Each row comes from the steps of one path. Every step used is in the known rows, and no mark comes twice. Write the path behind each row, first mark first.
In the rows, zero is written as 128.
Known rows:
Q/F: [127 100 170 136 173 111 124 192 138 134 165 110 105 130 146 148 119 125
  93 119 144 159 130 159 129]
V/F/M/T: [126 122 124 113 152  94 115  93 132 117 134 126 148 142 142 122 126 131
 117 118 133 111  60 124 123]
M/T/B/Y/V: [126 147 106 127 109 154 124  90 124 136 119 122 127 137 124 131 124 137
 129 141 118 113 128  76 109]
V/M/T/B: [130 144  91 135 125 116 125  11  83 111 157 114 147 137 125 122 132 129
 126 155 117 114  84 154 104]
R/Y: [130 115 133 147 158 121 124 154 121 133 157 123 118 120 114 131 128 122
 134 102 120 179 157 184 129]
R/T: [128 105 132 146 136 130 134  81 125 118 172 112 125 111 145 131 123 132
 119 133 130 177 138 186 120]
R/B: [127 116 121 132 152 115 138 152  95  98 163 110  55 132 140 127 117 137
 129  83 136 172 150 166  88]
R/Y/V/F: [118 124 145 131 133 102 100  94 154 123 141 116 114 133 109 140 146 120
 140  85 124 123 172 114 118]
Q/F/Y/V/M: [118 103 172 102 121 114 108 170 138 143 140 129 136 141 131 117 134 137
 116 131 116 100 167 131 142]
R/Y/M: [134 107 130 134 121 126 129 222 123 145 132 127 126 114 104 137 139 119
 140 107 122 153 135 219 134]
B/Y/V/M/T: [113 152 125 117  87 123 116 107 142 162 116 121 167 129 115 122 141 131
 159 139 100  92 129 126 163]
V/F: [123 127 138 136 155  70 110  91 154 108 150 118  94 136 141 146 130 123
 117 101 138 152 124 139 100]
Q/F/M/T: [131  94 156 112 169 135 130 198 115 144 148 120 159 136 147 124 116 133
  94 137 140 115  65 144 149]
F/M/T/V/R/Y: [135 135 122 143 150 144 137 115 113 132 102 146 205 127 108 114 129 119
 158 151 120 121 147 106 179]
Q/F/Y/M/T: [140  91 155 105 131 152 138 238 121 154 123 138 123 113 138 142 115 133
  96 141 131 116  87 162 148]
B/Y: [123 137 138 139 141 115 122 186 159 143 127 131 114 125 130 128 120 128
 134 115 124 171 144 151 127]
Y/M/T: [137 112 113 120 112 120 142 178 111 146 131 117 126 118 133 157 130 133
 122 139 123 142  82 195 143]
M/T: [132 119 115 133 147 116 136 109 107 133 153 114 120 122 143 151 119 137
 117 133 121 168 105 163 139]
F/V/M/T/B/Y: [124 156 104 131 115 142 121  65 129 125 119 134 188 138 111  98 142 119
 152 154 109  97 111  57 102]
Q/F/M: [127  89 170 115 175 115 120 236 134 134 150 123 141 146 146 117 120 131
  93 121 145 135 102 158 130]
V/R/B/Y/M: [126 154 127 132 104 115 138 232 138 131 103 139  89 110 107 124 122 117
 163 105 140 128 156 177 135]
V/T: [128 121 133 137 137 102 132 116 126 115 157 121 116 112 144 140 125 129
 116 111 122 184 146 164 115]
Y/V: [123 111 132 121 126  99 121 150 130 133 147 109 105 142 140 151 135 145
 122 116 119 162 171 143 125]
F/T/V/R/B/Y/M: [128 162 134 136  90 169 148 150 145 144  71 150 114 112 110 123 127 112
 149 121 142 106 174 111 169]
M/T/V/R: [133 145 117 153 144 114 146  68 123 124 116 127 152 125 138 157 124 125
 140 164 126 151 157 101 167]
R/B/Y/M/T/V: [130 139 119 127  92 182 155 195 125 122  82 130 105 121 125 123 127 123
 164 112 132  99 125 100 116]
Y/V/T/F: [121 123 138 122 123 129 125 106 128 126 144 120  93 127 143 133 130 136
 103 108 128 139 141 114 135]

Write each row's path:
[124 145 161 129 152 175 144 193 134 125  90 142 154 130 127  98 110 115
 147 131 152  72 132  50 157] -> Q/F/M/T/V/R/B/Y
[133 128 131 141 113 145 129 101 145 122  96 128 153 119 109 145 149 105
 152 118 129  87 113 104 131] -> R/Y/M/T/V/F
[128 110 130 115 169 121 121 176 118 127 138 135 112 154 144  99 119 140
 100 119 141 139  78 157 136] -> T/F/M
[136 118 114 119 125 144 140 164 108 148 126 124 101 123 135 142 125 131
 104 137 137 120  48 179 156] -> Y/M/T/F
[124 164 121 133 150 162 142 130 125 126 109 144 104 119 116 105 115 120
 149 118 140 113 131  40 152] -> M/T/F/V/R/B/Y
[127 111 137 107 108 118 125 132 129 121 131 141 111 118 143 128 125 148
 117 114 106 163 192 114 120] -> F/Y/V/T
[127 121 138 122 153  86 109 105 152 104 133 143  87 134 142 126 119 133
 115 102 128 155 140 121  98] -> V/F/Y
[137 122 131 129 116 150 138 128 128 134 119 159 117  99 127 111 117 129
 116 162 141 130 122 184 171] -> V/R/T/F/Y/M
[127 145 126 140 127 142 126 111 151 105 122 142 149 123 126 106 133 119
 130 124 121 150 163  38  69] -> F/V/T/B/Y
[127 129 136 126 104 118 126 252 163 156 105 135 120 120 121 132 131 123
 139 119 126 144 122 186 132] -> B/Y/M
[141 106 113 105 110 133 140 192 110 142 115 144 121 115 134 139 120 143
 120 140 114 144 100 176 141] -> F/Y/M/T
[137 138 116 141 107 119 150 136 128 136  93 130 161 118 128 162 135 121
 145 169 129 126 136 135 171] -> Y/M/T/V/R
[132 151 102 141 138 149 129  87 118 128 128 129 123 127 126 124 113 127
 124 143 125 136  95 110 103] -> M/T/B/Y
[122 126 133 142 112 110 130  59 135 130 154 115 145 111 131 145 132 134
 136 153 128 150 193 153 161] -> Y/V/R/T
[126 135 125 111 139 135 131 131 100 109 125 146  42 136 129 109 109 147
 127 103 138 126 186  98 140] -> T/F/Y/V/R/B
[142 122  90 126 113 136 140 120  90 122 134 119 119 128 129 146 128 132
 111 149 130 125  72 165  99] -> Y/M/T/B
[126 168 120 150 130 155 151 106 126 114  95 136 116 117 123 124 114 119
 170 127 134 123 170  67 145] -> M/T/V/R/B/Y
[130 151 119 140 134 159 122  65 133 145 127 140 116 128 122 117 117 125
  97 130 132 145 121 120 123] -> F/T/B/Y
[120 118 127  98 124 100 109  95 136 125 125 119 150 152 139 128 137 141
 121 119 126  87  89  90 130] -> Y/V/F/M/T
[127 129 110 113 128 140 104  39 110 110 128 126 160 149 106 107 139 128
 129 114 127  64  96  69  97] -> R/Y/V/F/M/T/B
[140 129 102 111 113 126 122  75 115 100 111 145 105 130 128 129 123 130
 109 136 132  95  71 111  78] -> V/F/Y/M/T/B
[124 139  94 120 100 118 119  13  88 122 147 107 149 146 123 129 142 138
 132 153 110  91 114 119 111] -> Y/V/M/T/B
[132 146 120 147  91 153 134 122 160 124 106 148 183 107 106 110 139 111
 151 170 136 115 158  93 113] -> F/V/R/T/B/Y/M
[121 120 130 127 130  87 119 127 138 123 147 120 168 144 127 118 152 127
 146 130 111 147 155 124 117] -> F/V/M
[108 148 131 115  90 123 117 150 131 126 126 117 101 138 112 100 139 131
 173  91 116  96 175 131 113] -> R/B/Y/V/M
[121 122 135 153 108 137 133  20 133 107 144 116 176 126 138 110 146 122
 151 157 121 126 159 145 126] -> R/T/V/M
[132 109 115 113 149 119 132 150 104 134 139 126 155 138 144 121 120 143
 116 135 122 144  76 160 140] -> F/M/T
[134 114 152 135 166 156 125  71 113 136 163 119 107 133 138 137 115 123
  56 135 152 133 106 128 121] -> Q/F/T/B
[111 145 150 124 116  94  99 128 192 135 112 124 109 139 127 135 137 125
 139  97 128 114 158  82 116] -> B/Y/V/F
[141 122 139 140 138 161 137 162 117 139 124 134 187 111  90 139 139 101
 126 158 140  86 126  87 139] -> Q/F/V/R/Y/M/T/B
[122 143 120 130 115 133 114 130 142 127 122 126 110 145 123 123 128 136
 128 125 124 130 164  89  91] -> T/B/Y/V
[131 127 127 131 107 119 133  96 151 114  96 121 135 133 138 157 144 118
 134 132 135  94  97  96 120] -> Y/M/T/V/F
